Each row was made from one small tree. The marks that hang from a mark follow it in brackets, in the order of their numbers. Every link used is in the known rows. Write each row's tree.
Known rows
z490(z412(z914) z475(z571(z765)) z527): [-13.5   6.4 -19.2   2.5   6.2   1.1 -28.6 -11.7  -9.0  -2.6   0.4 -24.3
 -24.1   9.2 -27.0 -14.1  30.0  -2.0  -2.9  -2.9  -6.1 -19.8   9.2   1.9
 -21.2]
z571(z527(z490)): [-16.5  -6.5   5.3   5.5  14.0  25.6 -19.2   6.9 -11.8  12.7  -5.2  -5.7
  -0.6  10.4 -11.2   1.4   8.3  -7.9   9.2  13.5  12.4   9.2 -14.4   7.8
   1.4]
z914(z412(z490)): [-33.8  -4.1   0.2  -7.4  18.9  23.2 -27.6  -9.6  -0.6  10.4   0.6  -2.5
   4.0  12.5  13.3 -11.9   8.8 -11.2  -9.2  14.3   0.2 -13.6  -3.3  12.4
   1.1]
z490(z412 z475(z571(z765)) z527(z631) z666): [ -7.3  15.6  -8.2  -5.0   6.5   9.0 -13.6 -11.5 -34.7   2.1 -18.8 -19.0
 -32.2  12.2 -32.0 -12.0  19.2   4.1  -5.9 -21.0  -4.5 -28.7   0.1  19.6
 -21.8]
z914(z412): [-28.1   1.0  -0.3 -15.4   9.5  22.4 -31.7 -16.7 -10.1  13.7  -7.2   3.4
   1.7  13.1  10.3  -6.3   3.0  -4.3  -5.3  15.7  15.9  -7.0  -1.7   5.1
   2.8]
z914(z412(z490(z475(z571(z527(z631) z765)) z666))): [-16.0  13.8   9.8   6.8  23.0  27.1 -14.4  -6.0 -14.8   0.1   2.0  -3.3
 -27.3  10.5 -19.2 -12.4  28.2 -11.6 -17.0 -15.4 -12.1 -15.8 -22.6  26.5
 -16.9]
z527(z490(z666)): [-19.7  -1.2   2.9  -5.8   2.1  15.0 -21.4   5.6  -7.0  12.4 -21.4  -7.7
  -2.5  12.0  -2.1  -5.8   5.8  -3.8  16.8   7.9   7.3  -6.6  -6.8  13.0
  -8.1]
z411(z490): [-17.9  -3.1  -0.8 -15.2  -7.3  -3.1 -27.8   3.2  -0.6  17.3  -5.3 -14.2
  -4.7   8.1  12.5 -12.4  17.0  -7.6   0.6  31.8  10.3   0.0   3.0   1.5
   1.2]
z475(z571(z527)): [-14.3  -4.1   5.8  -4.3   8.2  17.9 -23.1   1.2  -4.9  14.2   2.5 -10.4
 -15.0  14.5  -9.8  -0.6   3.9  -2.0 -15.7  17.2   6.0  -8.7  -7.6  -2.9
  -0.1]
z490(z666): [-18.0   6.7   4.1 -13.9   0.7  15.0 -30.9  -5.0  -4.8  10.3 -19.1 -14.0
  -5.1  10.7   5.2  -7.3   1.8  -7.1   6.2   9.1  15.1 -20.5   4.9   7.9
  -6.1]
z666(z631(z475(z571) z527(z490(z412(z914))))): [-34.3 -16.0 -37.8  -3.5   6.9   6.9 -13.1  -2.5 -10.0  18.7  -2.4 -18.3
   1.0  32.0 -56.9   0.4 -15.6   9.7  10.5   1.9 -14.4 -12.6 -23.1  11.3
  10.6]
z412(z490(z475)): [-20.9  -2.5  -1.7  -6.6   3.5  13.2 -25.9   2.2   8.6  -4.8  -1.9 -25.0
   2.4  15.7  -3.3 -13.0  17.0  -4.9   0.4  19.4  -0.3 -25.6   8.2   8.4
   4.8]
z411(z490(z412 z475 z527 z666) z914): [ -2.7  20.5 -14.0  -8.1  -1.3   5.8 -25.9  13.2 -15.9  19.0 -17.2 -22.2
  -8.7  23.4  -1.3 -39.6  37.4 -11.5  18.0  -9.8   3.3 -29.1   7.8 -15.0
 -31.2]
z631(z527(z490(z412 z475 z666))): [-17.5   2.4 -18.6  -1.7  11.6  26.2 -22.1   8.5 -31.1   8.9 -24.1 -11.9
  -0.4  17.4 -23.9  -7.3  -1.3   4.9  21.8 -25.2   7.2 -24.1 -11.5  -6.4
  -7.3]
z411(z914(z412)): [-27.5  10.6  -1.7 -12.2   7.1  18.0 -32.0 -10.6   7.6  10.8   2.3   1.4
   3.7  23.0   9.4 -18.1  16.4  -8.1   4.4  23.2  17.6   2.4  -6.7  -2.8
  -4.1]
z571(z765(z631(z527(z490(z412))))): [-22.5   3.0 -16.9   7.1  22.7  23.6 -30.0 -14.3 -23.1   2.9  -4.7  -1.8
  -6.1  -0.5 -13.4   2.2   7.2   4.3  18.8  -2.1  14.2  15.4  -9.6  10.9
  14.0]
z475(z490): [-16.5 -13.2   3.0 -12.1   1.3  -0.7 -32.0   2.5  -4.7  10.5 -10.7  -7.4
  -8.6  16.3   2.6   0.9   6.8   5.8  11.4  23.8  16.6  -9.3  -7.5  -0.9
   0.0]
z490(z412 z666(z631(z475(z571) z527))): [-22.4  -2.9 -28.0 -19.5   4.6  18.9 -15.5  -3.9 -27.6  23.7 -15.9 -19.7
  -2.5  31.8 -38.4  -0.5 -25.0  11.7   2.2 -14.6  -2.2 -41.4  -9.6   2.0
   6.8]
z412(z490(z475 z527(z631)) z914): [-24.4   8.5  -9.0   9.3  16.5   6.2 -17.9  -9.1  11.6  -3.8 -11.0 -34.2
 -12.6  14.6 -34.9 -24.3  18.6 -15.8  -4.7   8.0 -13.4 -26.4  -6.8  36.5
  -1.0]
z475(z571(z527(z490))): [-16.0 -12.5   4.2   3.0   9.0  17.2 -14.2  11.6  -7.6  15.9  -0.2  -3.6
 -12.9  16.3 -15.1   1.1   8.0   0.3  -4.7  15.9  -2.6   4.4 -19.2   3.1
  -2.1]
z666(z631(z527(z490(z412(z914) z475(z571))))): [-28.3 -12.6 -27.4  -4.3   3.3   5.3 -19.8  -1.1 -14.6   7.8  -4.5 -19.8
  -4.4  28.6 -57.3  -3.4  -4.8  17.1   2.3   3.3 -17.9 -17.5 -13.1   3.4
   0.9]
z475(z571(z527(z490(z412) z631) z765)): [-17.5  -3.2  -0.5   7.4  17.1  11.8  -8.4  -4.7 -33.4   8.6   6.5  -0.9
 -21.9   7.2 -35.6   9.0  14.0   3.4  -0.5   0.5  -0.6  20.4 -23.4  22.8
 -10.6]
z475(z490(z666) z571): [-12.0 -11.1   5.8 -14.4  -3.8  -4.0 -27.7  11.4  -4.7  16.3 -17.1  -4.0
 -25.6  22.2   0.8  -3.3   6.3   9.9   1.7   9.2  -0.2 -25.9 -13.7  -3.8
 -15.8]
z666(z631(z475(z571(z765)) z527(z490(z412)))): [-25.9 -14.3 -31.3  -4.8   6.9  11.7  -7.0  -1.5 -24.8  10.8   1.6 -15.7
  -2.0  21.7 -46.8  10.1  -5.2  14.7  10.3   1.0  -4.0   1.8 -17.7  12.3
  14.4]

Write each row's tree
[ -7.2   6.8  10.7  10.5  14.3  22.8 -23.3  -1.7  -7.7   8.0  -6.1   3.1
 -29.3   3.5  -7.0  -3.9  24.1  -3.2   5.5   0.7  -0.2   9.0 -12.3  17.5
  -5.2]
z475(z571(z527(z490(z666)) z765(z631)))
[-18.8  -0.5  -3.5   6.6  11.3  10.5 -23.0  -5.0 -23.4  13.4   1.7  -9.9
 -18.3   9.0 -40.7   0.9  14.2  -3.9   9.8  -7.3 -11.7   1.5  -9.6  19.4
 -28.2]
z475(z571(z527(z490(z412(z914) z666(z631))) z765))
[-28.7  -6.7 -26.1  -2.1   7.4  12.0 -25.3  -6.1 -18.2   5.1  -9.3 -22.0
   7.2  22.7 -52.9  -3.5  -5.1   8.6  17.1   0.4  -2.4 -13.5  -8.2   7.4
   4.9]
z666(z631(z527(z490(z412(z914) z475))))
[-20.4  -8.5 -13.0  -1.9  14.2 -13.8 -20.9  -8.6 -19.1  18.6 -13.5 -11.4
 -33.6  23.2 -36.8  -8.6   5.0   7.1  -3.2  -1.2 -12.3 -20.8 -22.7  15.3
 -19.5]
z475(z490(z412(z914) z527(z631)) z571)
[-31.1 -10.7 -37.1   3.6   8.2   2.8 -14.1  -6.6  -9.8   8.5   5.2 -19.9
  -5.7  20.1 -55.9   4.8  -0.8   5.9  14.9   2.3 -10.0   3.6 -21.2  16.8
   6.9]
z666(z631(z475(z571(z765)) z527(z490(z412(z914)))))
[-25.5   1.4  -8.0  -4.6  14.0  23.3 -20.9  -3.0  -8.4  -0.1  -2.0 -14.3
 -12.6  15.7 -23.0  -9.3  10.8   2.6 -17.4  -9.9 -18.4 -29.5 -10.7  12.4
  -2.5]
z914(z412(z490(z475(z571(z765)) z666(z631(z527)))))
[ -8.6  12.8  -0.1 -21.1 -20.8  -3.3 -26.0   9.1   6.1  11.9 -10.6 -24.9
   0.7  29.2 -10.7 -29.7  29.6  -2.1  14.5  26.4   2.8 -17.3   9.3   1.3
 -11.5]
z411(z490(z475 z666(z631)) z914)
[-26.5   6.3 -22.2 -16.4  -0.3  10.2 -28.5 -19.6 -14.4  17.6 -15.7 -23.1
   6.2  25.7 -31.8  -8.7  -9.2  -5.2  22.2  -3.8   4.9 -32.9   7.9  19.7
  -7.0]
z490(z412(z914) z666(z631(z475)))
[ -9.0  -0.2 -14.9   8.8  13.7   3.5 -29.3   3.2 -15.1  14.5   0.5  -7.0
 -29.3  15.4 -23.4  -1.2  21.6  -8.9  24.2 -21.5   4.3 -16.7 -23.3  -2.4
 -29.0]
z631(z475(z490(z412(z914) z666) z571(z527 z765)))
[-21.0   6.0  -2.2 -10.7  16.7  30.7 -18.8  -7.4 -18.8  12.1 -22.8 -17.8
  -0.3  24.0 -12.9 -24.2   9.2  -7.0  -9.8 -12.9 -15.5 -48.8   7.9  22.8
  -8.8]
z914(z412(z490(z475 z527 z666(z631))))
[-14.8  -8.4 -14.3   5.3  13.1 -11.6 -31.2  -3.9 -12.9   8.9  -0.7 -12.6
 -32.9   8.7 -17.9  -4.8  25.1   1.5   4.7  -0.6  -5.0 -11.0  -8.7  -0.6
 -27.2]
z475(z490(z412(z914) z527) z571(z765))
[-13.8   1.8  -8.2 -10.1   1.0  18.7 -23.0   3.7 -29.5   8.7 -22.5  -8.4
   0.3  19.0 -12.7  -9.4  11.3   4.6  24.8 -11.1   5.4 -23.0   3.0   1.8
 -17.8]
z527(z490(z412 z475 z666))
[ -9.5  -0.3  -1.4   5.7  13.8   8.4 -15.0  -4.7 -15.3   4.2  -2.0  -8.6
 -17.5  13.8 -27.1   9.4  16.5  -6.2  20.2   7.5  24.1  10.2 -31.4  25.2
   7.5]
z571(z527(z631(z475(z490))) z765)
[-17.8  11.9  -7.9   9.4  15.2  14.9 -27.3   2.6  13.0   1.0 -18.5 -34.7
 -10.9  12.9 -14.5 -30.0  22.6 -23.0   3.8  -8.3 -13.1 -46.0   4.7  17.4
 -17.6]
z412(z490(z475 z527 z666) z914)
[-17.9  -3.8 -12.3   5.6  14.8 -15.8 -22.8 -12.5 -19.1   8.0  -4.6 -12.4
 -38.7  10.7 -35.6  -3.7  19.0   3.8   0.7  -0.7  -7.9  -4.0 -19.8  21.8
 -22.8]
z475(z490(z412(z914) z527(z631)) z571(z765))
[-13.5  10.8  -3.4  16.1  20.7  16.8 -33.0 -11.3 -14.6   9.7  -0.7   1.9
 -29.6   2.5 -18.9  -7.9  24.5  -7.9  14.5 -14.2  -5.4   4.6 -11.2  14.9
 -21.4]
z475(z571(z527(z490(z412(z914) z666)) z765(z631)))
[ -9.4   4.2  -2.4  -6.5   1.4  19.8 -14.5  -4.5 -11.2  11.9  -2.5 -19.3
 -13.7  17.7 -28.9   2.8   6.9  -4.1   1.0   2.7   4.5 -15.4  -5.8  18.2
  -0.7]
z490(z666(z631(z475(z571(z527 z765)))))
[ -8.5  17.8  -3.1  -3.8   0.3   2.7 -23.8  14.9   5.2  23.0 -16.5 -21.0
 -11.1  17.1  10.0 -35.8  31.2 -20.3   9.7  11.2   5.1 -12.3  -1.7  -3.0
 -22.1]
z411(z490(z527 z666) z914)
[-25.0  -2.0 -18.7  -1.1   9.8  15.0 -11.9   3.9   4.9   4.6  -0.9 -30.8
  -9.2  16.2 -31.2  -2.5  -0.6  -3.4  -2.8  -0.1 -13.2 -26.4 -14.1  22.1
  11.1]
z412(z490(z666(z631(z475(z571(z765)) z527))))
[ -8.4 -15.3  -2.4  -5.1   2.1   3.1 -15.3   1.9 -11.8  10.2   6.2 -12.3
 -17.6  23.2 -31.7  11.4  12.5   8.6   6.0  17.3   5.4  -3.3 -18.1  10.6
   5.7]
z666(z631(z475(z490 z571(z527 z765))))
[-19.2   8.6  -3.0  15.2  18.2   7.7 -17.1  -6.4 -21.7   9.4  -1.5  -3.8
 -29.9   4.4 -41.4  -1.1  17.6  -9.6   9.3 -15.4  -8.1  10.7 -27.9  29.4
 -30.2]
z475(z571(z527(z490(z412(z914) z666) z631) z765))
[-24.5   0.2 -14.4 -10.0  -0.7  -9.3 -37.3  -5.8  -6.3  19.7   0.7 -14.5
  -3.4   6.7   0.6 -16.2  17.1 -13.0  10.1  17.2   5.2  -3.3   4.9  -0.6
 -15.7]
z411(z490(z412(z914)))
[-26.6  13.8 -17.1  10.2  21.0  12.1 -11.4  -7.3  10.7  10.9 -21.7 -32.5
 -11.3  17.7 -31.2 -25.5   6.4 -27.7   8.3  -9.7 -12.2 -34.4 -16.3  47.1
  -3.5]
z412(z490(z527(z631(z475)) z666) z914)
[-10.8  -1.1   7.5  10.7  14.5  19.4 -22.1  -5.1  -4.2   4.4   5.3   2.1
 -24.1   3.8 -10.4   0.7  24.4   1.5   0.4  17.4   1.5  21.1 -12.3  16.3
   7.6]
z475(z571(z527(z490) z765(z631)))
[-14.7  19.2 -21.0   4.0  12.2  12.5 -41.9 -18.5  -5.7  -3.5  -6.6 -14.2
 -28.8   6.1 -25.5 -13.8  16.2   2.3   6.5 -18.9  -0.8 -23.5  -2.4   0.5
  -6.3]
z490(z412(z914) z475(z571(z765(z631(z527)))) z666)
[-13.4   4.3 -18.6 -19.8  -2.9  10.7 -26.0   3.3 -34.9  19.2 -19.4 -23.6
  -0.2  19.6 -23.5 -14.1  -0.1   5.8   8.4 -10.0   2.9 -33.5   3.1  -5.9
  -4.8]
z411(z490(z412 z475 z666(z631(z527))))
[ -9.8   3.3  -5.4 -15.1 -20.7 -13.3 -23.8  17.8  20.5   9.4   7.3 -18.2
 -12.9  29.0  -1.0 -27.6  39.9   2.9  -1.1  37.7  -3.9  -4.8  -1.8 -16.5
  -8.6]
z411(z490(z475(z571)) z914)
[ -7.0  -1.5   3.6  -5.7   1.7  18.3 -22.8   4.1  -5.0   4.9   0.7 -14.7
 -15.1  21.2 -17.6  -5.0  13.3   2.6 -12.3  12.5   4.5 -19.9  -2.9  -8.9
  -0.4]
z490(z475(z571(z527)))
[ -9.8  -2.9   2.4   4.6   7.7  25.2 -18.4   8.9 -11.3   3.7  -6.8 -10.1
  -0.7  16.7 -19.6  -3.4  17.0  -2.6  12.3   8.6  11.0  -1.7  -9.3   1.8
   1.5]
z571(z527(z490(z475)))
